Each row was made from one small tree. The marks that hang from a mark follow it in brackets, in alphabetical order. Every link used is in the known rows. Write each row's tree.
Known rows
vaga{tosu{nifad}}: [ 5.12  6.24 -1.63 -0.95  4.05 -0.45 -0.37  0.93  0.04 -0.98 -0.09 -0.22
  1.43  0.32  1.46 -2.38 -0.49  0.32  0.67  1.55 -1.66  0.27 -0.78 -0.45
  2.36 -0.19  0.55  1.32 -0.37]
vaga{tosu{nifad{seki{figos}}}}: [ 2.95  7.22 -1.41 -0.67  2.17 -3.67 -0.15  1.02 -0.74 -0.86  0.54 -0.26
  1.92  0.33  1.43 -1.67 -1.34  1.19  1.06  1.24 -1.62  1.60 -1.70 -1.83
  0.27 -0.16  0.65  0.45 -0.19]
tosu{nifad{seki{vepige}} vaga}: [ 0.83  1.53  0.90 -1.99  1.02 -1.30 -0.41 -0.94 -0.38  0.79  0.07 -1.49
  0.91  0.25  0.59 -2.61  0.01 -0.14  1.15  2.26 -1.25 -0.05 -1.07  1.62
  0.76  0.83 -0.63  0.08  0.86]
tosu{nifad{seki{figos vepige{memit}}} vaga}: [-0.09 -1.15 -0.53 -1.21  0.46 -1.91 -0.51  0.26 -1.30  0.62 -0.16 -0.87
  1.22  0.26 -0.73 -1.92  0.19 -0.19  0.99  0.79 -1.01 -0.90 -1.80  1.87
 -2.73 -0.23  0.53 -0.66  0.44]
vepige{memit{rezom} seki}: [ 4.14  1.46 -3.54  0.35 -1.32  2.99 -0.75  2.51 -0.19 -0.11  0.15  2.17
  2.43  0.03 -0.57 -1.82 -0.15 -1.02 -0.18  0.79 -1.73 -1.28 -0.83  0.30
  2.99  0.31 -0.10 -0.44 -2.55]
vepige{memit{rezom{tosu}} seki{figos}}: [ 3.58  2.83 -2.68  1.41 -1.94  1.86 -1.59  1.60 -0.52  0.25  0.63  3.01
  2.88  0.14 -0.37 -0.69 -0.22  0.90  0.38  0.38 -1.63 -0.22 -1.04  0.79
 -0.76 -0.29 -0.06 -0.02 -1.74]
vaga{tosu{nifad{seki{figos vepige}}}}: [ 2.67  5.33 -0.31 -2.03  3.39 -3.86 -0.49  0.65 -1.29 -0.05  0.30 -0.70
  1.34  0.69  0.88 -1.73 -1.55  0.23  1.46  1.72 -1.12  1.40 -1.95 -0.69
 -0.59 -0.27  0.58 -0.21 -0.12]
bemom{seki{figos vepige{memit}}}: [ 4.38  1.60  1.35 -0.46  0.35 -1.17 -0.17  1.09 -1.30  0.72 -0.24 -0.03
  1.02  0.71 -1.43 -1.72 -1.43 -0.19  0.59 -1.65 -0.63  0.04 -1.32  0.91
 -2.92 -0.62  1.24 -1.34 -1.87]
vepige{memit{rezom} seki{figos nifad}}: [ 1.15 -1.65 -4.02 -0.49 -1.15  1.64 -1.64  2.88 -1.32  0.04 -0.44  1.66
  2.31 -0.07 -0.73 -0.61 -0.10 -0.54  0.71  0.86 -1.31 -1.82 -1.32 -0.02
  0.84 -0.05  0.80 -0.44 -1.95]
figos{seki{nifad{tosu{vaga}} vepige{memit{rezom}}}}: [-1.39  0.09 -2.44 -1.02  2.29  2.10 -1.78  0.17 -0.71  0.87 -2.75 -0.19
  0.91 -0.23 -0.18 -2.36  1.79 -0.25  0.86  1.41 -1.06 -1.66 -1.16  1.35
  0.91  0.23 -0.44 -0.56 -1.22]
bemom{seki{figos nifad{tosu} vepige{memit}}}: [ 1.75 -0.30  1.23 -0.66  2.86 -0.35 -1.28 -0.44 -1.55  0.65 -1.07 -0.73
  0.73  0.83 -0.59 -1.70 -0.83 -0.54  0.94 -0.38 -0.82  0.34 -1.56 -0.28
 -0.76 -0.50  1.98  0.04 -2.34]
bemom{seki{figos nifad{tosu{vaga}} vepige{memit}}}: [-0.60 -1.27  1.76 -0.19  2.66  0.16 -1.20 -0.94 -1.89  0.64 -0.81 -1.37
  0.55  0.31 -0.15 -1.76 -0.80  0.17  1.03 -0.79 -0.34  0.06 -1.46 -0.33
 -1.67 -0.23  1.36 -0.49 -0.96]
vaga{tosu{nifad{seki{figos vepige{memit}}}}}: [ 2.22  2.80 -2.23 -1.61  3.56 -2.58 -0.81  1.23 -1.77 -0.09 -0.20 -0.36
  1.44  0.75 -0.22 -2.02 -0.75 -1.20  1.03  0.95 -1.09  0.11 -2.17 -0.07
 -2.26 -0.77  1.02 -0.21 -1.07]
nifad{seki{vepige{memit}} tosu}: [ 2.91  3.35 -0.03  0.06  1.40  0.30 -0.52 -0.91  0.09 -0.18 -0.23  0.35
  1.40  0.62 -0.35 -2.74  0.58 -1.47  0.28  1.51 -1.95  1.33 -1.68  0.44
  0.93  0.00  0.44  0.32 -2.80]
nifad{seki{figos vepige} tosu}: [ 2.82  5.65  2.23 -0.24  0.64 -2.57 -0.13 -1.04  0.26 -0.13  0.23  0.01
  1.54  0.51  0.62 -1.50 -0.44  1.24  0.96  1.26 -1.78  2.91 -1.93 -0.70
  1.12 -0.04  0.56 -0.57 -1.46]
figos{seki{nifad{tosu} vepige{memit{rezom}}}}: [ 1.17  1.56 -2.95 -1.39  2.30  2.01 -2.06  0.66 -0.38  0.76 -2.99  0.46
  1.05  0.28 -0.43 -2.30  2.16 -1.13  0.81  1.83 -1.52 -1.40 -1.22  1.24
  1.66 -0.09  0.31 -0.13 -2.69]
memit{rezom vepige}: [ 4.91  4.80 -3.23  0.00  0.69  1.27 -0.43  2.74  0.06 -0.58  1.22  0.25
  2.42  0.23 -0.73 -2.05 -0.12  0.08  0.12  1.65 -1.69 -0.51 -1.22  0.52
 -1.01  0.54 -0.68 -0.52 -0.81]
bemom{seki{figos nifad}}: [ 2.65  2.74  1.17 -0.69  0.01 -1.74 -0.66  0.68 -0.83  0.18 -0.28 -0.64
  1.09  0.31  0.27 -1.17 -1.47  1.13  1.19 -0.62 -0.94  0.49 -0.90 -0.79
 -0.69  0.21  1.03  0.10 -1.01]
seki{figos nifad vepige{memit{rezom{tosu{vaga}}}}}: [-1.62 -0.29 -1.79 -0.61  1.55  0.69 -2.41  0.87 -1.68  0.77 -1.07  0.22
  1.70 -0.38 -0.97 -0.82  0.59 -0.78  1.39  0.98 -0.63 -1.60 -1.49  3.37
 -4.71 -0.34 -0.40 -0.43  0.59]
nifad{seki{figos}}: [ 3.19  6.20  0.17  0.35 -2.06 -3.05  0.35  0.69  0.50 -0.67  0.43  0.41
  2.12 -0.01  0.34 -1.27 -0.73  1.60  0.75  0.62 -1.86  1.71 -1.47 -0.58
 -0.27  0.17  0.16 -0.47 -1.01]
rezom{memit{vepige} tosu{nifad vaga}}: [ 1.63 -1.62 -1.26  0.75  1.40  1.74 -1.53 -0.68 -0.68 -0.55  0.97 -0.47
  1.74  0.18 -0.43 -2.90  0.41  0.19  1.41  2.76 -0.79 -0.83 -0.81  3.12
 -1.73  0.27 -0.35  0.83  0.93]

Which tree is each row?
[ 1.38 -5.80 -2.17 -0.41 -1.35  1.31 -1.70  1.50 -1.47 -0.81  0.86  0.86
  1.84  0.39 -1.27 -1.27 -0.82  0.30  1.83  1.81 -0.54 -1.09 -1.48 -0.22
 -0.09  0.21  1.30 -1.01 -1.48] | rezom{memit{vepige{seki{figos nifad}}}}
[ 4.17  1.75 -2.87  0.25 -1.46  1.16 -0.58  2.91 -0.55 -0.23  2.25  1.44
  2.84  0.42 -0.60 -0.85 -0.95  2.04  0.48  1.20 -1.28 -0.27 -1.43 -1.15
 -0.19  0.46 -0.11 -1.48 -1.07] | memit{rezom vepige{seki{figos}}}
[ 0.02  0.95  1.70 -1.26  3.01  1.28 -1.15 -1.75  0.06 -0.02 -0.79 -1.39
  0.50 -0.07  0.95 -2.04  0.92  0.17  1.26  2.06 -1.22  0.21 -0.95  0.75
  2.42  0.45  0.19  0.40 -0.12] | seki{nifad{tosu{vaga}} vepige}
[ 1.81  5.44 -0.40 -1.49  0.74 -2.59 -1.60  0.27 -0.98  1.40  0.31  0.30
  2.15  0.71  0.30 -1.20 -0.67 -0.07  1.41  2.36 -1.52  0.96 -1.66  2.26
 -1.59  0.13 -0.64  0.19  0.51] | memit{rezom{tosu{nifad{seki{figos vepige}}}}}
[ 2.96 -2.13 -2.01 -0.78 -0.85  1.12 -1.54  1.22 -0.67 -0.27  1.71  0.38
  1.83  0.60 -0.44 -0.73  0.05  2.00  1.26  1.59 -1.10 -0.92 -1.11 -1.30
 -1.22  0.45  0.98  0.02 -1.21] | memit{vepige{seki{figos nifad}}}
[ 0.31  4.62  2.65  0.24  0.63 -2.29  0.13 -1.49 -0.12 -0.09  0.72 -0.70
  1.39  0.03  0.98 -1.62 -0.59  2.14  1.02  0.89 -1.37  2.68 -1.81 -0.60
  0.33  0.23 -0.14 -1.10 -0.08] | nifad{seki{figos vepige} tosu{vaga}}
[-0.39  2.23  0.84  0.39  1.21 -0.36 -0.51 -0.78  0.23 -0.93 -0.50 -0.74
  1.40 -0.52  1.43 -1.05  0.33  2.64  1.13  1.00 -1.43  0.85 -1.20 -0.85
  1.48  0.03  0.79  0.49  0.08] | seki{figos nifad{tosu{vaga}}}
[ 2.96  0.34 -1.55 -1.88  1.26 -0.62 -0.85  0.28 -0.69  0.72 -0.49 -0.62
  1.14  0.90 -0.83 -2.75  0.71 -2.47  0.62  1.84 -1.57 -1.01 -1.45  2.30
 -0.27 -0.05  0.46  0.57 -1.40] | tosu{nifad{seki{vepige{memit}}}}
[ 2.05  0.97  0.20 -0.02  0.05  0.86 -1.26 -0.68  0.06 -0.44  0.21  1.05
  1.60  0.33  1.37 -0.72 -0.05  2.38  1.07  1.53 -1.77  1.01 -0.94 -2.22
  4.57  0.22  1.55  0.84 -1.99] | vepige{seki{figos nifad{tosu}}}
[-0.09  1.91  0.91  0.74  0.74 -1.12 -0.14 -0.85 -0.49 -0.18  0.09 -0.27
  1.46  0.03 -0.13 -1.84  0.04  0.70  0.69  0.41 -1.29  1.41 -1.99  0.11
 -1.26 -0.30  0.40 -0.91 -0.75] | nifad{seki{figos vepige{memit}} tosu{vaga}}
[-0.47  3.87  0.08 -1.02  0.73 -2.18 -1.47 -0.23 -1.30  1.40  0.46 -0.35
  2.01  0.17  0.64 -1.31 -0.71  0.58  1.46  2.09 -1.15  0.66 -1.56  2.47
 -2.05  0.38 -1.25 -0.22  1.88] | memit{rezom{tosu{nifad{seki{figos vepige}} vaga}}}
[-1.97 -0.39 -1.57 -0.54  2.88  0.87 -1.45  1.04 -1.28  0.20 -1.29 -0.46
  1.49 -0.35 -0.42 -1.22  0.58 -0.78  0.88  1.00 -0.99 -0.99 -2.04  1.02
 -0.40 -0.43  0.45 -0.86 -0.24] | seki{figos nifad{tosu{vaga}} vepige{memit{rezom}}}
[-1.12 -1.93  0.05 -0.41  2.42  0.38 -1.21 -0.57 -0.91 -0.12 -1.07 -0.85
  0.89 -0.16 -0.30 -1.35  0.88  0.27  1.15  0.63 -0.81 -0.52 -1.69  0.81
 -0.93 -0.60  1.29 -0.30 -0.52] | seki{figos nifad{tosu{vaga}} vepige{memit}}
[ 2.05 -0.30 -0.88 -1.12  3.37  1.98 -1.54 -0.59 -0.28 -0.19 -1.44 -0.27
  0.80  0.46 -0.44 -2.27  1.58 -2.01  0.80  1.75 -1.51 -0.64 -1.29  1.24
  1.44 -0.34  1.34  1.07 -2.55] | seki{nifad{tosu} vepige{memit}}
[-1.54 -1.70 -2.59  0.88  0.36  2.33 -1.55  1.16 -1.14 -0.31 -0.23  0.98
  2.25 -0.44  0.48 -0.89  0.15  0.89  0.53  0.94 -1.32 -0.80 -1.33 -1.42
  2.44  0.09  0.60 -0.27 -1.14] | vepige{memit{rezom} seki{figos nifad{tosu{vaga}}}}
[ 1.19  0.02 -1.30 -1.69  1.34 -0.34 -1.47  2.53 -2.45  1.21 -1.25 -0.47
  1.32  0.47 -1.49 -1.30 -1.36 -2.07  0.94 -0.70 -0.49 -1.41 -1.66  1.08
 -2.74 -0.31  0.72 -1.24 -1.49] | bemom{seki{figos nifad vepige{memit{rezom}}}}
[-0.31 -0.46  1.00  0.39  0.07  1.01 -1.12 -1.21 -0.18 -0.38  0.42  0.31
  1.47 -0.24  1.66 -0.83 -0.30  3.04  1.17  1.21 -1.42  0.75 -0.88 -2.10
  3.78  0.46  0.95  0.29 -0.56] | vepige{seki{figos nifad{tosu{vaga}}}}
[ 2.11 -1.59  0.54 -1.55  1.36 -0.69 -1.21  0.90 -2.01  1.02 -0.95 -0.73
  0.66  0.67 -1.46 -1.50 -0.95 -1.16  1.18 -0.87 -0.38 -1.03 -1.39  0.86
 -3.26 -0.43  1.52 -0.61 -1.81] | bemom{seki{figos nifad vepige{memit}}}
[ 1.57  2.11  1.32 -1.38  2.31 -0.97 -1.10 -0.79 -0.08  0.00 -0.84 -0.48
  0.94  0.39  0.48 -1.04  0.25  0.71  1.46  1.59 -1.42  0.89 -1.56  0.07
  1.44 -0.34  1.55  0.17 -1.05] | seki{figos nifad{tosu} vepige}
[-0.33  1.10  3.61 -0.85  2.74 -1.06 -0.93 -1.58 -1.36  0.74 -0.33 -1.86
  0.45  0.26  0.87 -1.48 -1.51  1.77  1.44 -0.11 -0.45  1.38 -1.19 -1.01
 -0.02  0.28  0.71 -0.49 -0.11] | bemom{seki{figos nifad{tosu{vaga}} vepige}}
[-0.08  1.45  1.14 -1.38  2.06  0.85 -1.37 -2.12  0.31  0.66 -2.06 -0.99
  0.25 -0.03  1.01 -2.20  1.76  2.39  1.49  1.68 -1.02  0.00 -0.59  0.46
  1.92  0.52 -0.16 -0.06 -0.62] | figos{seki{nifad{tosu{vaga}} vepige}}
[ 5.02  3.25 -2.54  0.78 -0.61  3.21 -1.88  0.89 -0.18  0.16  2.52  1.93
  2.77  0.65 -0.13 -1.56 -0.20  1.33  0.51  2.31 -1.55  0.12 -0.60  0.38
 -0.40  0.98 -1.23  0.54 -1.19] | memit{rezom{tosu} vepige{seki}}
[ 4.55  4.09 -3.47 -0.27  1.85  1.28 -1.80  1.08 -0.14  0.33  1.40  0.22
  2.50  0.78 -0.02 -2.16  0.65  0.27  0.57  2.81 -1.83 -0.86 -0.79  2.29
 -1.55  0.44 -0.78  1.53  0.18] | memit{rezom{tosu{nifad}} vepige}
[ 4.18  5.99 -1.82 -0.40  1.35  0.66 -1.46  0.56  0.18  0.31 -0.04  0.73
  2.29  0.29  0.92 -1.88  0.09 -0.14  0.65  2.45 -2.04 -0.30 -0.51  2.49
  1.56  0.28 -0.58  1.81  0.15] | memit{rezom{tosu{nifad}}}
[-0.86  0.49 -2.48 -0.99  0.83  2.11 -2.80  0.01 -1.00  1.47 -2.44  0.34
  1.09 -0.23 -0.70 -1.94  2.22 -0.31  1.36  1.18 -0.79 -2.33 -0.63  3.56
 -3.32  0.27 -1.45 -0.07 -0.36] | figos{seki{nifad vepige{memit{rezom{tosu{vaga}}}}}}
[-0.29 -0.77 -2.62  0.40 -0.67  2.27 -2.53  0.87 -1.45  0.33  2.15  0.72
  2.53  0.01  0.00 -0.53 -0.26  2.47  1.42  1.98 -0.77 -0.81 -0.98  0.09
 -3.08  0.84 -0.86 -0.03  0.80] | memit{rezom{tosu{vaga}} vepige{seki{figos nifad}}}
[ 0.47  2.57  0.51  0.31  1.85  1.18 -0.79 -1.30  0.53 -0.88 -0.54 -0.84
  1.11 -0.51  1.64 -2.00  0.82  1.23  0.90  1.74 -1.78  0.52 -0.74 -0.40
  3.05  0.58  0.26  1.26 -0.33] | seki{nifad{tosu{vaga}}}
[ 1.32 -4.58 -0.71  0.78 -0.72  1.47 -1.82 -0.47 -1.44 -0.16  2.01  0.82
  2.13  0.42 -0.27 -1.65 -0.73  2.13  1.76  2.14 -0.40 -0.61 -0.96  1.36
 -1.17  0.17  0.23 -0.06  0.74] | rezom{memit{vepige{seki{figos}}} tosu{nifad vaga}}
